What can hang from each mark:
Q_117: Q_19 Q_360
Q_795: Q_360
Q_316: Q_360
Q_19: Q_117 Q_370
Q_360: Q_117 Q_316 Q_795 Q_829
Q_370: Q_19
Q_843: Q_360
Q_829: Q_360

Every row comes from one small tree of marks. The marks that hang from a mark follow it in brackets, in the order of their numbers. Every link used is in the known rows. Which tree was each row made from?
Known rows:
Q_795[Q_360[Q_117 Q_316 Q_829]]: [1.6, 6.9, -10.4, 8.2, -3.8, 7.6, 29.5, 6.5, -9.6, 35.4, -12.1, -8.3, 1.8, 5.2, -15.5, -21.7, -5.3, 28.3, 3.9, -3.3, -15.6, -24.1, 4.1, 5.5]
Q_117[Q_19[Q_370] Q_360[Q_829]]: [-7.0, 2.9, 1.6, 5.4, 5.1, -33.1, 63.5, 0.8, -17.7, 25.6, 2.7, -0.9, 12.3, 0.0, -5.1, -5.2, -2.6, 18.1, 2.7, -4.0, 0.7, -2.4, -0.1, 34.2]
Q_316[Q_360[Q_117[Q_19] Q_795 Q_829]]: [-1.7, 9.8, -15.4, 3.8, -9.1, -2.2, 36.8, 9.4, 8.0, 5.4, 12.3, -0.7, 6.6, 3.6, -7.2, -44.4, -8.4, 18.0, -2.9, 6.3, -0.7, -8.8, -11.0, 39.1]
Q_795[Q_360[Q_117[Q_19] Q_316]]: [3.7, 2.0, -4.7, 0.1, 1.8, -9.4, 35.9, 8.4, -13.1, 20.2, -9.6, -18.0, 7.1, 3.3, -14.1, -10.5, 0.7, 25.5, 5.0, -3.9, -17.4, -20.7, 16.6, 16.5]
Q_829[Q_360[Q_117 Q_316 Q_795]]: [-2.6, 10.7, -19.4, 5.9, 0.5, 13.1, 24.4, 8.5, -12.2, 12.5, 10.7, -0.5, 2.7, 5.6, -14.5, -32.3, -3.1, 5.9, 1.7, 4.6, -23.7, -10.9, 1.1, 15.5]
Q_360[Q_117[Q_19] Q_316]: [3.2, -2.8, -9.4, 5.1, -3.1, -8.0, 27.8, 13.3, -12.4, 4.1, 0.4, 1.2, 5.9, 1.6, -8.5, -14.4, -1.5, 19.4, 1.7, 2.1, -19.8, -12.3, 11.9, 22.1]
Q_795[Q_360[Q_117[Q_19[Q_370]] Q_316 Q_829]]: [0.0, 9.1, -13.7, 13.4, -2.8, 4.0, 54.5, 9.5, -18.1, 32.6, -16.9, -6.5, 5.8, 3.6, -16.2, -19.6, -6.2, 33.2, 3.3, -6.8, -12.0, -19.0, 4.2, 16.9]
Q_117[Q_19[Q_370] Q_360[Q_316 Q_795]]: [-4.8, 2.6, -21.8, 5.3, 3.7, -17.7, 61.2, 6.1, -29.3, 12.2, -8.3, 8.3, 8.6, -3.6, -9.9, -16.1, -5.0, 15.5, 3.1, -2.6, -5.7, 4.0, 5.1, 35.3]
Q_19[Q_117[Q_360[Q_316 Q_795 Q_829]] Q_370]: [-8.3, 14.8, -37.2, 9.9, -3.7, 0.6, 57.7, 0.4, -35.8, 46.9, -11.4, 14.9, 7.3, -4.1, -12.8, -37.8, -13.5, 23.0, -0.3, 2.5, -6.8, -4.6, -0.2, 16.3]
Q_19[Q_117[Q_360] Q_370]: [-10.6, 6.9, -16.7, -7.5, 6.8, -28.4, 43.6, -8.4, -36.3, 58.7, -2.1, 3.1, 16.9, -4.6, -10.3, -15.3, -4.2, 11.4, 2.5, 7.4, -12.3, -9.6, 6.9, 16.9]
Q_360[Q_829]: [-2.4, 2.1, -3.8, 8.2, 0.9, -1.5, 10.9, -0.9, 3.4, 16.5, 3.1, -4.3, 7.3, 8.8, -4.8, -9.4, -6.9, 6.4, 0.2, 3.5, -2.8, -14.9, -2.3, 15.4]
Q_117[Q_19 Q_360]: [-2.9, -5.7, 12.2, -8.8, 10.7, -47.6, 43.0, 2.0, -10.2, 11.0, 12.6, -11.5, 12.6, 0.1, -2.1, 3.1, 4.9, 9.8, 3.9, -0.4, -4.7, -4.9, 12.4, 34.1]
Q_316[Q_360[Q_117[Q_19[Q_370]] Q_795 Q_829]]: [-4.9, 13.4, -24.4, 7.6, -9.6, 6.3, 45.9, 6.3, -2.9, 15.2, 2.6, 4.9, 8.8, 2.3, -11.0, -46.4, -11.1, 16.7, -2.4, 6.2, -0.8, -6.0, -14.3, 40.1]
Q_829[Q_360[Q_117[Q_19] Q_795]]: [-2.4, 9.9, -4.0, 2.6, 5.1, -10.7, 34.1, 11.9, -7.6, 3.9, 21.2, -17.0, 7.6, 6.7, -9.8, -27.0, 0.0, 2.6, 0.8, -2.6, -13.6, -13.9, -0.8, 29.3]
Q_316[Q_360[Q_117 Q_795 Q_829]]: [-3.3, 11.3, -20.9, 2.1, -10.2, 8.1, 20.1, 4.2, 5.3, 18.0, 8.6, 4.7, 5.0, 5.3, -9.1, -49.7, -10.4, 13.2, -1.8, 9.3, -3.4, -11.8, -12.9, 29.5]
Q_360[Q_117[Q_19[Q_370]] Q_316 Q_795 Q_829]: [-1.1, 11.4, -34.8, 25.1, -12.6, 23.1, 48.0, 19.1, -20.9, 6.6, -7.2, 14.1, 0.4, -0.1, -12.1, -42.2, -15.0, 24.3, -1.8, -6.6, -6.4, -8.8, -6.8, 27.1]
Q_370[Q_19[Q_117[Q_360]]]: [-9.8, -2.1, -0.7, -16.9, 1.1, -34.5, 30.6, -13.3, -32.2, 19.4, 5.5, -11.8, 12.2, -9.0, -8.8, -12.7, 1.1, 18.4, 1.9, 2.9, -3.0, -7.4, 11.7, 17.8]
Q_316[Q_360[Q_117[Q_19]]]: [-1.8, 0.5, -1.8, -9.6, -1.4, -20.5, 26.4, 2.4, 4.7, 13.8, 11.4, -5.5, 14.1, 2.3, -6.7, -22.7, 0.5, 12.8, 1.1, 14.4, -13.2, -10.1, 4.7, 35.9]
Q_370[Q_19[Q_117[Q_360[Q_316 Q_795 Q_829]]]]: [-7.6, 5.2, -21.0, -2.7, -8.1, -9.2, 42.7, -5.2, -31.1, 9.7, -4.1, 1.0, 3.8, -9.8, -10.8, -31.5, -7.3, 27.3, -0.7, -0.5, 1.3, -2.4, 5.5, 16.2]
Q_843[Q_360[Q_117 Q_316 Q_795 Q_829]]: [0.4, 5.3, -33.6, 7.7, -5.1, 11.8, 13.7, 14.1, -6.2, 12.7, -1.1, 11.5, 0.5, -2.6, -11.2, -41.4, -9.2, 29.0, -2.2, -7.1, -8.5, -21.4, -8.7, 10.6]

Write each row's tree:
[0.6, 6.1, -30.1, 18.7, -5.5, 23.7, 18.3, 7.9, -2.3, -0.1, -9.0, 8.1, -0.6, 6.8, -8.5, -28.5, -14.0, 12.3, -1.4, 1.2, -2.7, -6.9, -2.7, 15.1]
Q_360[Q_316 Q_795 Q_829]
[-7.3, -1.2, 2.1, -4.0, 10.2, -37.8, 54.5, -1.7, -23.6, 25.6, 2.4, -3.2, 15.8, -2.5, -6.3, 0.5, 0.9, 10.9, 4.4, -0.7, -6.1, -1.9, 7.3, 34.3]
Q_117[Q_19[Q_370] Q_360]
[4.0, 6.0, -5.7, 9.0, -3.2, -1.6, 44.7, 11.3, -8.5, 20.5, -8.2, -15.5, 3.3, 4.8, -13.3, -16.9, -3.4, 32.3, 3.2, -6.7, -11.7, -21.9, 8.6, 15.9]
Q_795[Q_360[Q_117[Q_19] Q_316 Q_829]]
[2.7, 2.9, -25.0, 10.1, -6.0, 6.5, 28.3, 19.9, -15.8, -8.1, 0.7, 3.2, 1.5, 0.5, -10.0, -33.8, -7.4, 15.5, -0.5, -2.6, -12.0, -11.6, 4.9, 25.7]
Q_360[Q_117[Q_19] Q_316 Q_795]
[-2.6, 4.1, -18.7, 8.1, -2.2, -2.9, 39.4, 5.9, -11.7, 13.6, -1.4, 9.9, 0.3, 0.5, -6.9, -26.6, -8.0, 16.9, 1.4, -2.0, -3.2, -1.4, 1.1, 21.7]
Q_117[Q_360[Q_316 Q_795 Q_829]]
[-1.8, 5.2, -14.7, -5.6, -4.3, -8.5, 26.9, 5.5, 0.8, 2.9, 11.8, -4.3, 10.2, 2.1, -8.2, -38.0, -4.8, 10.6, -1.1, 8.4, -6.6, -8.4, -3.0, 40.5]
Q_316[Q_360[Q_117[Q_19] Q_795]]
[-0.3, 9.1, -13.8, 7.2, 1.7, -0.6, 40.9, 14.9, -10.6, -0.6, 13.1, -7.9, 4.3, 4.9, -11.7, -27.3, -0.9, 10.4, 1.5, 1.1, -19.7, -8.8, 3.1, 25.5]
Q_829[Q_360[Q_117[Q_19] Q_316 Q_795]]
[-4.9, 6.8, -22.7, 15.1, -0.6, -9.2, 69.3, 8.2, -23.8, 11.6, -8.3, 10.6, 5.1, -1.5, -8.7, -23.8, -8.8, 23.1, 1.5, -6.2, 0.8, 3.7, -1.3, 35.6]
Q_117[Q_19[Q_370] Q_360[Q_316 Q_795 Q_829]]
[-3.8, 2.0, -7.1, 4.4, 0.4, -14.9, 31.9, 8.2, -20.3, 21.4, 3.0, -2.3, 12.3, 0.4, -9.5, -16.4, -4.5, 10.7, 1.5, -1.2, -12.8, -15.4, 1.3, 27.1]
Q_360[Q_117[Q_19[Q_370]]]
[1.6, 4.6, -9.0, 7.3, 3.2, 4.4, 26.0, -1.6, -2.4, 28.2, -18.2, -14.4, 4.9, 8.5, -13.2, -6.9, -5.4, 21.2, 4.1, -0.2, -10.1, -18.4, 7.6, 5.5]
Q_795[Q_360[Q_316 Q_829]]
[-3.2, 9.2, -25.8, 4.6, -4.1, -7.8, 47.4, 4.7, -23.8, 33.1, 0.6, 5.0, 4.2, -1.1, -8.3, -34.9, -9.4, 22.1, -0.9, 3.0, -5.4, -8.7, 5.4, 14.6]
Q_19[Q_117[Q_360[Q_316 Q_795 Q_829]]]
[-1.4, 4.4, -2.0, -0.7, -6.6, -13.3, 37.3, 5.2, 10.7, 13.4, 11.9, -3.1, 10.4, 4.8, -5.5, -28.6, -2.8, 21.6, -0.9, 11.1, -7.1, -10.8, -4.4, 35.8]
Q_316[Q_360[Q_117[Q_19] Q_829]]
[-4.1, 8.0, -20.1, 2.0, -3.6, 8.5, 18.5, -3.0, 12.1, 10.2, 4.1, -0.6, 7.9, 8.5, -7.4, -34.5, -9.9, 6.8, -0.9, 13.2, 1.8, -5.6, -9.9, 29.2]
Q_316[Q_360[Q_795 Q_829]]
[-1.4, 1.3, -19.5, 10.1, -3.9, 1.2, 37.2, 11.1, -23.8, 17.0, -8.0, 9.6, 8.4, -1.0, -11.5, -16.3, -4.6, 19.7, 1.6, 1.9, -20.4, -9.8, 7.1, 23.5]
Q_360[Q_117[Q_19[Q_370]] Q_316]
[-9.6, 1.8, -1.4, -9.7, -2.8, -30.2, 38.1, -10.8, -26.3, 19.2, 4.6, -7.5, 9.5, -8.1, -7.7, -18.8, -1.7, 22.7, 0.6, 1.1, 2.5, -8.0, 7.4, 17.1]
Q_370[Q_19[Q_117[Q_360[Q_829]]]]
[-9.5, 5.1, -12.2, -6.0, -5.4, -17.8, 39.7, -7.0, -29.2, 12.6, 5.2, -6.5, 6.0, -8.8, -9.0, -31.9, -6.2, 20.2, -1.0, -3.0, 7.5, -6.4, 1.3, 19.5]
Q_370[Q_19[Q_117[Q_360[Q_795 Q_829]]]]
[-8.2, 10.5, -25.7, 5.4, -1.2, -9.9, 55.8, -3.4, -34.1, 56.1, -11.7, 13.7, 10.8, -3.6, -10.8, -22.5, -8.4, 25.4, 0.9, 8.0, -12.8, -5.1, 5.4, 13.1]
Q_19[Q_117[Q_360[Q_316 Q_829]] Q_370]
[-2.0, 6.3, -23.3, 2.9, -1.7, -2.9, 9.1, 11.3, -4.7, 18.8, 9.6, 1.7, 3.9, -0.5, -8.9, -40.8, -8.5, 20.5, -2.6, -10.6, -2.1, -25.7, -13.2, 13.8]
Q_843[Q_360[Q_117 Q_795 Q_829]]
[1.6, 2.3, 6.7, -4.9, 5.7, -21.5, 31.4, 6.8, -11.0, 23.6, 1.3, -28.7, 10.2, 4.6, -12.0, -10.1, 1.8, 16.3, 4.5, -6.5, -10.7, -26.4, 11.4, 19.6]
Q_795[Q_360[Q_117[Q_19]]]
[-6.4, 13.1, -11.5, 6.6, 5.2, -3.7, 45.1, 8.7, -18.8, 15.3, 15.1, -10.6, 10.1, 4.6, -13.2, -27.7, -3.3, 2.5, 1.7, -2.3, -13.6, -10.9, -6.0, 30.2]
Q_829[Q_360[Q_117[Q_19[Q_370]] Q_795]]
[-0.4, -7.2, 0.9, -4.5, 7.0, -35.5, 47.3, 5.5, -12.8, 5.0, 0.9, -2.7, 9.4, -1.0, -3.6, 1.0, 3.8, 17.5, 4.5, 2.1, -11.9, -0.3, 18.5, 30.5]
Q_117[Q_19 Q_360[Q_316]]
[-3.9, 6.0, -7.3, -1.6, -7.7, -3.3, 20.1, -0.9, 10.5, 27.4, 8.4, 3.6, 8.6, 5.9, -8.1, -34.1, -5.3, 17.5, 0.1, 14.4, -9.9, -11.7, -6.8, 25.4]
Q_316[Q_360[Q_117 Q_829]]
[0.2, 2.8, -32.4, 7.3, 2.0, 10.0, 11.6, 6.6, 0.6, 4.7, -7.6, 7.9, 3.4, 1.5, -9.1, -26.9, -8.5, 22.0, -2.0, -4.1, -3.5, -14.4, -6.9, 9.8]
Q_843[Q_360[Q_316 Q_795 Q_829]]
[0.0, 0.1, -17.6, -4.8, 4.7, -19.3, 16.9, 14.8, -8.0, 4.0, 10.1, -7.7, 8.8, -2.6, -8.3, -28.8, -2.1, 17.6, -1.0, -10.4, -4.0, -23.5, -3.2, 24.0]
Q_843[Q_360[Q_117[Q_19] Q_795]]
[-8.6, 6.3, -24.2, -1.8, 4.1, -17.3, 47.4, -5.8, -38.4, 54.3, -11.3, 10.8, 13.9, -5.3, -11.9, -16.6, -4.8, 19.9, 2.8, 10.1, -18.2, -4.6, 12.3, 13.6]
Q_19[Q_117[Q_360[Q_316]] Q_370]
[-3.7, 3.9, -25.6, -0.7, 4.6, -13.3, 25.1, 10.6, -19.7, 15.1, 3.7, 0.0, 11.7, -4.7, -11.1, -31.0, -5.5, 18.0, -1.3, -11.2, -4.6, -20.2, -9.1, 24.9]
Q_843[Q_360[Q_117[Q_19[Q_370]] Q_795]]
[-5.3, -1.8, -8.6, 1.6, 6.7, -28.3, 58.4, 0.6, -25.5, 21.6, -7.9, 6.1, 12.4, -3.8, -8.3, 0.4, -0.1, 18.9, 4.8, 2.0, -12.4, 3.5, 12.3, 32.1]
Q_117[Q_19[Q_370] Q_360[Q_316]]
[2.7, 3.9, -28.5, 9.2, -3.8, 1.0, 29.8, 19.9, -5.3, 0.2, 2.1, 4.9, 2.1, -2.4, -9.4, -36.7, -6.9, 33.1, -2.8, -11.6, -5.6, -18.8, -6.5, 20.1]
Q_843[Q_360[Q_117[Q_19] Q_316 Q_795 Q_829]]
[0.0, 5.6, -13.3, 4.3, 2.0, -3.4, 45.2, 6.4, -25.3, 30.8, -16.6, -11.8, 9.1, 0.5, -16.9, -12.9, -2.7, 23.8, 5.1, -3.7, -18.4, -18.6, 10.8, 16.9]
Q_795[Q_360[Q_117[Q_19[Q_370]] Q_316]]
[1.0, 8.8, -32.2, 19.3, -13.2, 27.7, 20.4, 16.6, -10.5, 8.7, -1.5, 13.9, -3.9, 3.0, -10.9, -45.2, -14.0, 18.9, -1.8, -3.4, -9.7, -14.8, -6.5, 15.0]
Q_360[Q_117 Q_316 Q_795 Q_829]
[-3.6, 12.1, -23.3, 19.1, -8.9, 7.7, 43.1, 15.0, -17.3, 12.7, 3.7, 3.5, 4.5, 2.6, -10.6, -41.4, -14.3, 14.7, -2.5, -10.6, 1.7, -14.7, -13.5, 30.9]
Q_360[Q_117[Q_19[Q_370]] Q_795 Q_829]
[-3.0, 8.3, -17.0, 5.2, 7.6, 9.3, 23.5, 1.2, -5.0, 3.5, 3.7, -4.9, 5.4, 7.8, -12.5, -16.7, -2.8, 0.2, 2.2, 7.8, -18.0, -5.4, 3.5, 15.3]
Q_829[Q_360[Q_316 Q_795]]
[-4.2, 13.2, -22.8, 11.4, 1.4, 7.3, 50.7, 10.9, -22.4, 10.3, 4.6, 0.7, 6.7, 2.6, -15.4, -29.6, -4.1, 8.9, 1.3, 1.3, -20.4, -5.0, -0.7, 26.8]
Q_829[Q_360[Q_117[Q_19[Q_370]] Q_316 Q_795]]
[0.2, -4.0, -20.6, -5.9, 3.2, -8.4, 2.2, 7.3, -9.6, 22.0, -1.6, 6.5, 7.9, -3.1, -10.8, -19.0, -0.3, 25.7, 1.4, 0.6, -22.2, -21.5, 4.4, 7.2]
Q_843[Q_360[Q_117 Q_316]]
[-2.8, -0.5, -18.8, -2.2, 3.0, -11.4, 28.5, 3.1, -18.2, 13.4, -3.4, 6.4, 3.9, -1.8, -8.2, -20.1, -4.3, 9.4, 3.4, 1.4, -9.1, -1.5, 8.1, 21.7]
Q_117[Q_360[Q_316 Q_795]]
[-2.0, 9.9, -2.3, 8.4, 0.2, -8.2, 49.8, 6.4, -15.0, 37.3, -5.5, -17.5, 9.3, 5.1, -14.5, -18.8, -4.8, 24.0, 3.2, -9.9, -5.5, -24.6, -1.7, 20.6]
Q_795[Q_360[Q_117[Q_19[Q_370]] Q_829]]
[0.3, 0.4, -33.1, -0.8, 0.4, 5.5, 5.3, 12.5, -12.9, 10.9, -2.3, 7.6, 4.0, -3.9, -12.3, -35.0, -5.7, 22.5, -0.6, -4.4, -15.3, -19.4, -1.6, 11.2]
Q_843[Q_360[Q_117 Q_316 Q_795]]
[-4.0, 7.9, -23.1, 9.2, -2.7, 0.1, 33.5, 13.3, -24.8, 10.6, 3.6, -0.4, 8.2, 0.2, -11.3, -32.5, -9.8, 7.3, -0.8, -6.9, -5.1, -14.0, -5.2, 30.7]
Q_360[Q_117[Q_19[Q_370]] Q_795]
[-8.6, 10.7, -36.4, 1.3, 1.6, -6.1, 48.5, -1.8, -42.3, 46.5, -11.3, 13.4, 10.3, -5.0, -13.5, -30.9, -9.6, 14.5, 1.0, 5.6, -11.9, -4.1, 7.3, 16.0]
Q_19[Q_117[Q_360[Q_316 Q_795]] Q_370]
[0.6, 8.5, -13.8, 15.0, -8.9, -0.1, 34.2, 19.3, -6.5, -2.4, 12.5, -4.7, 1.7, 5.1, -6.5, -40.0, -10.7, 14.8, -2.6, -9.8, 1.4, -18.2, -7.9, 29.6]
Q_360[Q_117[Q_19] Q_795 Q_829]
